Each row was made from one small tree. The marks that hang from a mark follow it in brackets, in alphabetical order. Every link used is in the known rows. Write each row's tree.
Known rows:
vizo[gozaf[turof[volam[gavif]]] munov]: 3 16 34 -14 1 -2 -14 -24 8 -11 -5 16 -33 -45 -50 -3 -24 -7 6 2 -50 6 23
 -38 14 -9 -3 18 -42 -16 -37 8 -2 -24 40 27 11 35 14 21 15 45 -5 5 10 8
 -4 10 35 -19 23 -29 -10 -18 13 6 3 -15
munov[vizo volam[gavif]]: -27 13 20 8 -8 4 -5 -24 11 4 -1 -9 -8 13 -37 -15 1 15 2 -12 -37 -5 -17
 -20 3 -4 -24 13 27 -13 8 2 19 -5 3 1 18 -15 4 9 28 0 -3 0 -12 -15 34 40
 -10 28 -31 18 38 30 4 4 0 -7
munov[vizo[gozaf[volam[gavif]]]]: -7 -2 11 -12 -30 11 -15 -24 8 9 15 5 -11 -16 -39 -11 1 -3 17 -31 -46 -17
 2 -21 28 24 -31 20 3 4 3 -17 18 -32 2 4 9 13 11 -7 31 16 1 8 -1 -46 31
 40 6 28 -52 -16 29 16 23 23 3 -24
munov[vizo[volam[turof]]]: -7 15 6 22 -9 2 11 -19 -13 0 8 -19 -4 -19 -28 -6 2 0 5 -15 -25 -3 13 0 2
 -9 -29 29 4 1 -5 1 10 -14 13 -9 -3 4 11 -3 5 3 16 4 -18 -19 25 12 -3 16
 -36 -6 23 7 -6 -22 14 -24
volam[gavif turof]: -5 -2 -1 14 4 21 0 7 -13 -1 2 14 -2 -21 5 21 -27 -26 1 21 -2 7 6 -20 16
 18 -24 5 7 -28 -33 35 -23 -17 -2 5 -13 -3 -10 20 -37 -7 10 5 -5 25 6 23
 13 -9 11 1 6 11 4 -12 29 11
vizo[gozaf]: -1 -14 2 -20 -17 3 -12 -16 4 3 7 10 -8 -4 -29 -1 -5 -7 7 -24 -10 -8 -2
 -1 20 3 -13 5 -17 -4 -11 -8 22 -7 9 -7 1 14 1 4 8 15 -4 6 13 -15 -4 12
 13 0 -11 -13 2 -6 5 7 -6 -5
gozaf[turof[volam[gavif]] vizo[munov]]: 4 49 38 9 12 8 -7 -16 -5 1 -8 -2 -32 -45 -25 -7 -16 4 14 35 -52 12 15
 -26 2 -14 -3 41 8 -8 -43 15 0 -46 37 18 8 6 15 10 4 40 6 4 24 2 16 -6
 16 10 41 -20 -8 -11 4 5 15 -23
gozaf[turof]: 15 2 7 -2 13 -6 5 18 -3 24 -17 2 2 -3 -9 16 0 -8 14 26 -14 18 0 -1 3 -7
 -5 6 -20 29 -17 4 -13 -6 12 14 -12 -3 1 -6 -29 17 3 4 0 21 8 -3 -8 -2
 27 0 -19 -5 -3 6 4 -9
gozaf[vizo]: 0 21 10 -2 -11 7 -10 -14 -7 10 7 -6 -9 -5 3 -1 5 9 9 2 -8 -2 -5 14 0 -4
 -3 29 34 -6 -13 -6 22 -19 11 -12 4 -12 9 -2 4 10 4 -1 24 -25 9 -7 -4 29
 3 -7 5 3 2 7 1 -14
turof[gozaf]: -1 3 -1 -18 -5 -10 -7 5 17 -13 -14 7 -3 -2 -13 -7 -7 -5 17 5 -9 -12 -3
 -13 20 -10 30 6 -12 3 -18 -30 -5 -29 -7 -1 -8 0 -16 8 -1 -2 -3 -11 1
 -14 2 -2 -10 -14 -20 5 -1 2 -24 -4 -13 -10
volam[gavif munov[vizo[gozaf]] turof]: -8 -9 7 -14 -7 8 -12 0 16 -2 10 8 -26 -36 -24 24 -41 -6 0 12 -25 -21 43
 -28 37 16 -47 26 2 -40 -37 17 -21 -16 19 1 2 10 15 21 -19 21 2 13 -5 -9
 2 32 31 4 -16 -18 22 25 3 2 33 -26
vizo[munov]: 4 18 24 -12 -6 -9 -11 -19 7 -19 3 -5 -15 -20 1 -2 -16 14 -14 2 -14 -4 22
 -10 -14 0 19 0 -13 -31 -4 4 -11 13 20 16 20 16 15 9 16 13 -5 -8 -3 -9
 -13 -20 19 -13 15 -8 -7 -1 3 10 -1 -10
volam[turof]: 6 2 -2 10 0 1 1 8 -10 -11 -4 3 -1 -6 -3 17 -13 -15 -8 20 1 7 6 -5 2 0
 -32 11 -6 -6 -28 9 -10 -13 -3 -6 -6 -2 -4 11 -43 -3 9 1 -9 14 6 -4 12
 -8 12 -6 5 -8 0 -20 18 2
gozaf[turof[volam[munov]]]: 11 14 2 13 23 -13 4 15 4 -4 -22 2 -21 -11 -32 1 -7 -3 5 39 -33 15 26 -24
 15 -32 -15 24 -17 26 -33 -4 -15 -27 24 16 -5 9 10 -1 -28 36 -3 13 -4 30
 12 -1 15 -14 27 -16 -9 -16 -4 -14 15 -16
munov[vizo[gozaf volam[gavif]]]: -20 0 12 2 -25 19 7 -30 -2 17 18 -11 -11 -31 -49 -11 -3 -1 20 -44 -33
 -15 7 -12 19 -1 -13 24 0 -13 1 0 28 -15 23 -2 -2 18 11 2 45 15 9 9 0
 -32 17 44 1 25 -43 -10 28 16 6 1 8 -22
turof[gozaf[volam]]: 1 6 -12 -7 -19 -9 -11 -2 15 -24 -9 8 -2 0 -25 -14 2 -12 22 1 -35 -5 0
 -16 25 -7 21 13 -7 13 -23 -50 -3 -60 -12 6 1 5 -11 -2 -4 6 -5 -8 -4 -31
 25 3 -1 -6 -33 0 11 4 -11 11 -7 -14
vizo[gozaf[volam[gavif munov turof]]]: -3 -14 -11 -7 -22 12 -21 -19 1 -10 7 22 -16 -22 -41 13 -19 -21 10 -5 -33
 -1 30 -15 44 8 -37 23 -7 -20 -44 -11 0 -51 13 3 2 25 8 8 -13 34 -7 19 4
 -18 16 27 41 0 -8 -24 17 13 10 17 25 -15
munov[vizo]: 1 8 17 -6 -11 -4 -1 -7 10 8 5 -10 -4 -2 -7 -9 5 11 3 -12 -22 -18 -2 -3
 -2 11 -22 12 8 9 18 -7 4 0 -3 2 6 -4 9 -5 15 2 5 -3 -6 -26 16 12 -9 21
 -34 -5 17 8 6 3 -2 -20
vizo[gozaf munov volam[gavif]]: -25 10 18 -3 -21 17 -4 -50 -7 -13 21 -2 -19 -52 -48 -7 -22 2 8 -39 -25 0
 30 -23 11 -22 26 17 -24 -57 -26 14 20 -10 55 12 10 45 16 23 54 33 -1 7
 8 -13 -16 20 32 -6 3 -14 6 2 -1 8 8 -14
turof[gozaf[vizo volam]]: 2 25 -4 -10 -25 -2 -20 -12 8 -18 -6 5 -7 -4 -21 -14 5 -5 30 3 -41 -8 -4
 -3 26 -7 17 37 18 9 -31 -55 18 -80 -2 -6 5 -4 -7 -3 4 14 -1 -8 13 -52
 32 -2 -6 17 -32 -7 10 7 -15 14 -6 -25
turof[gozaf[vizo[munov]] volam[gavif]]: -17 46 26 1 -5 6 -16 -21 17 -43 -2 7 -40 -42 -31 -28 -23 -1 16 11 -52
 -17 14 -50 25 -23 27 39 18 -29 -38 -17 6 -69 15 14 10 11 -3 32 25 18 -3
 -8 23 -22 17 9 19 -9 -16 -14 16 -8 -14 -18 -2 -18

Which tree is each row?
2 41 16 14 -20 20 -28 -32 -15 -24 13 4 -19 -37 -6 5 -17 -4 7 16 -46 8 22
 -14 5 12 -16 43 36 -35 -46 5 0 -67 18 11 22 7 16 9 -7 29 5 3 10 -38 32
 1 30 20 9 -19 15 14 17 27 34 -17 => gozaf[vizo[munov] volam[gavif turof]]
12 38 18 16 12 3 2 -2 -11 13 -13 -2 -21 -20 -28 -4 3 -4 21 33 -41 18 -3
 -5 5 -23 -19 47 13 32 -37 -6 15 -50 23 1 -2 -7 9 -5 -18 35 5 7 23 2 28
 -5 -2 19 24 -18 -4 -20 -1 -9 6 -22 => gozaf[turof[volam] vizo]
-3 6 16 -20 -29 9 -30 -41 9 -20 14 15 -20 -35 -35 -6 -18 -6 7 -25 -48 -4
 24 -29 17 10 1 11 -19 -36 -22 -6 6 -36 27 20 25 37 15 11 33 35 -10 5 8
 -36 3 14 41 -5 -4 -24 11 4 22 35 6 -14 => vizo[gozaf[volam[gavif]] munov]
-22 3 22 -2 -17 9 -12 -32 7 -3 -1 1 -15 0 -62 0 -11 -3 -4 -13 -43 -3 -13
 -20 20 1 -56 28 6 -22 -25 2 28 -20 8 -6 15 -5 4 17 7 20 2 7 -9 -19 32
 49 10 21 -34 1 40 20 7 -4 6 -9 => munov[vizo[gozaf] volam[gavif turof]]
5 7 -9 2 -18 -8 -12 -10 11 -13 1 -4 -11 -5 -21 -8 3 9 3 0 -44 -8 37 -8
 17 0 -23 27 14 8 -6 -32 -5 -41 8 4 19 12 23 -16 4 25 -9 10 -13 -40 31 8
 18 18 -30 -15 28 19 10 22 17 -30 => gozaf[volam[munov[vizo]]]
-16 19 -1 -8 -15 5 -8 -11 10 -9 1 -6 -16 -29 -28 -8 -15 1 28 4 -26 -11
 20 -7 30 -29 33 41 19 -31 -40 -20 11 -51 26 -7 -8 2 1 15 15 19 3 -2 16
 -29 3 5 -3 9 -13 1 8 20 -37 -1 6 -31 => turof[gozaf[vizo[volam[gavif munov]]]]
-7 32 12 -15 -27 5 -29 -22 13 -22 2 4 -15 -31 -15 -15 -15 -2 27 5 -50
 -10 13 -22 23 1 29 34 19 -23 -39 -36 1 -73 12 9 12 7 -2 11 17 21 -3 -10
 15 -50 27 0 10 8 -18 -8 11 18 -7 26 -1 -26 => turof[gozaf[vizo[munov] volam[gavif]]]
-14 33 17 -10 -18 7 -12 -24 8 -17 2 -13 -18 -38 -27 -15 -14 5 23 -4 -28
 -8 14 -15 15 -24 43 36 11 -40 -37 -20 11 -45 27 2 2 9 1 18 29 16 3 -11
 15 -33 2 -4 1 4 -10 -3 5 12 -27 4 -3 -26 => turof[gozaf[vizo[munov volam[gavif]]]]
3 -4 13 -9 -19 7 -12 -14 6 26 3 5 -10 -16 -45 -1 0 -9 30 -13 -58 -6 1
 -19 29 20 -36 24 -7 22 -9 -13 9 -39 10 12 1 7 11 -11 9 27 4 10 -1 -35
 34 37 -1 27 -34 -16 17 12 20 26 4 -28 => munov[vizo[gozaf[turof volam[gavif]]]]
-18 30 8 0 1 3 -14 -5 24 -34 -8 7 -44 -30 -34 -20 -28 -2 18 24 -43 -21
 28 -43 43 -30 15 48 26 -23 -46 -24 5 -75 13 4 1 10 2 26 9 21 -8 1 21
 -12 14 14 19 -5 -14 -14 17 8 -26 -20 9 -27 => turof[gozaf[vizo] volam[gavif munov]]
-13 -13 10 -25 -12 10 -13 -4 24 11 10 4 -28 -31 -21 6 -32 12 10 -9 -27
 -29 39 -23 35 17 -21 18 10 -35 -8 10 -10 -5 22 6 4 14 17 13 19 24 -8 14
 6 -20 -2 35 19 14 -29 -12 20 33 0 17 16 -29 => volam[gavif munov[vizo[gozaf]]]
-13 12 21 -5 -12 13 0 -35 -7 4 7 -3 -18 -56 -60 3 -22 -9 19 -19 -39 16
 30 -21 11 -23 19 22 -40 -32 -40 17 4 -20 61 23 1 41 18 16 29 47 4 8 5 3
 -11 17 27 -9 27 -15 -10 -2 -3 14 15 -21 => vizo[gozaf[turof] munov volam[gavif]]
-7 2 6 -2 2 8 -4 8 11 -6 4 -1 -22 -34 -4 23 -41 0 -5 26 -21 -15 46 -21
 25 16 -41 22 18 -39 -32 21 -35 -13 10 7 -2 2 12 16 -27 13 3 12 -12 4 7
 24 23 2 -8 -9 21 32 -2 -2 39 -24 => volam[gavif munov[vizo] turof]
-24 -10 -6 8 -18 26 5 -31 -12 6 19 4 -4 -37 -52 -7 -8 -19 20 -40 -17 1
 10 -8 23 -17 7 18 -11 -26 -20 11 29 -19 32 -2 -13 31 2 13 37 17 4 15 8
 -5 0 41 15 7 -13 -5 11 10 -5 -4 10 -4 => vizo[gozaf volam[gavif]]
-19 24 31 -3 1 -1 -15 -31 11 -27 0 -6 -15 -10 -20 -9 -14 17 -15 -1 -27 7
 10 -18 -13 -14 14 4 0 -47 -11 12 0 3 25 18 32 8 10 22 30 19 -9 -7 -4 4
 -2 4 22 -11 19 6 10 11 2 13 3 2 => vizo[munov[volam[gavif]]]
-27 -16 -11 0 -14 20 5 -26 0 -1 16 3 -18 -39 -55 2 -20 -8 15 -30 -17 -4
 41 -10 31 -24 11 26 -8 -41 -30 9 16 -21 48 -3 -9 34 18 13 35 36 -3 19 8
 -4 -10 32 30 1 -6 -12 10 17 -14 -1 21 -19 => vizo[gozaf volam[gavif munov]]
-18 33 9 7 -5 12 -7 -10 9 -30 -4 12 -30 -29 -32 -27 -17 -12 24 8 -42 -16
 -4 -40 36 -23 18 40 24 -11 -36 -23 14 -73 2 1 -4 2 -8 25 16 10 -1 -3 23
 -12 27 21 4 -1 -24 -8 17 -6 -16 -24 0 -14 => turof[gozaf[vizo] volam[gavif]]
-7 5 -6 -17 -18 -4 -16 -5 25 -19 -4 7 -14 -16 -29 -9 -17 -3 23 5 -46 -20
 24 -33 43 -2 14 21 5 -9 -24 -41 -20 -64 0 10 1 8 0 5 6 10 -7 -2 -6 -36
 28 23 6 3 -44 -2 19 30 -16 20 7 -32 => turof[gozaf[volam[gavif munov[vizo]]]]
11 37 13 11 15 -3 -2 5 -1 8 -15 -5 -31 -23 -30 -1 -3 4 14 40 -40 13 21
 -3 12 -30 -21 54 15 22 -45 -6 7 -48 30 2 2 -4 18 -4 -17 47 0 11 21 4 17
 -10 11 16 26 -21 -3 -14 -5 -6 17 -32 => gozaf[turof[volam[munov]] vizo]
-20 16 3 8 4 3 -2 1 17 -36 -10 17 -24 -26 -34 -25 -20 -17 16 8 -36 -12 4
 -58 40 -21 22 16 0 -4 -25 -16 -3 -63 -3 12 -11 11 -17 24 10 -1 -4 -3 4
 7 18 27 7 -24 -33 -2 14 -9 -17 -32 -3 -3 => turof[gozaf volam[gavif]]
-16 17 12 17 9 5 1 -7 15 -25 2 3 -35 -29 -25 -13 -22 5 -1 10 -40 -18 36
 -45 25 -14 -19 25 17 -14 -7 6 -9 -34 13 12 8 15 17 15 20 17 -6 13 -3 4
 17 29 24 -1 -26 -14 27 5 3 -19 22 -16 => turof[volam[gavif munov[vizo]]]
-6 -17 -11 -13 -20 11 -22 -19 11 -6 12 19 -14 -18 -40 2 -13 -11 15 -16
 -34 -7 26 -16 40 6 -12 16 -3 -18 -26 -14 8 -45 15 4 7 29 11 2 11 31 -11
 18 8 -27 10 30 36 6 -17 -19 15 16 13 27 15 -16 => vizo[gozaf[volam[gavif munov]]]
-4 30 10 17 3 21 12 -10 -22 37 -2 -11 -5 -33 -27 7 0 -9 35 17 -26 21 4 9
 4 -21 4 43 22 2 -39 17 14 -39 41 2 -16 -6 7 -1 0 32 16 11 17 3 15 9 -11
 33 27 1 -10 10 -13 10 21 -23 => gozaf[turof vizo[volam[gavif]]]
-20 16 19 11 -4 5 -6 -17 5 -7 -4 -6 -8 8 -35 -1 -5 4 -6 3 -35 1 -11 -20
 6 -1 -45 25 22 -16 -14 9 11 -13 1 -4 12 -17 3 14 -4 6 3 1 -18 -7 38 38
 -1 21 -26 12 40 23 1 -8 13 -6 => munov[vizo volam[gavif turof]]
2 31 18 14 16 8 -2 2 -6 13 -13 4 -33 -32 -26 1 -12 -1 20 44 -42 10 24
 -15 19 -23 -14 49 21 8 -49 8 0 -53 33 9 -4 -3 14 4 -14 43 2 15 20 12 19
 4 14 18 29 -17 -1 -1 -5 -1 24 -26 => gozaf[turof[volam[gavif munov]] vizo]
1 40 39 -5 3 2 -16 -17 0 17 -11 -12 -16 -18 -27 4 -9 15 8 29 -44 22 -1 4
 -10 -13 2 38 12 -16 -42 9 9 -24 37 13 20 -13 16 7 1 42 2 -5 14 -3 12 -8
 6 20 45 0 -6 8 -3 27 6 -21 => gozaf[turof vizo[munov[volam[gavif]]]]
16 7 27 -35 -9 -11 -17 -15 11 7 -2 6 -20 -28 -36 8 -18 1 6 -2 -33 6 18
 -12 4 -3 2 11 -50 -10 -28 -4 -4 -5 39 19 10 26 16 8 5 43 -6 2 7 -8 -11
 -10 25 -15 28 -25 -19 -17 12 23 -6 -21 => vizo[gozaf[turof] munov]
-25 2 -11 17 -3 17 15 -12 -6 -7 11 -9 -8 -34 -24 1 -16 2 8 -6 -8 3 41 -8
 16 -29 24 21 12 -37 -18 16 -2 -9 37 3 -4 20 15 12 20 19 1 13 -5 11 -7
 19 16 2 4 1 8 24 -18 -7 31 -15 => vizo[volam[gavif munov]]
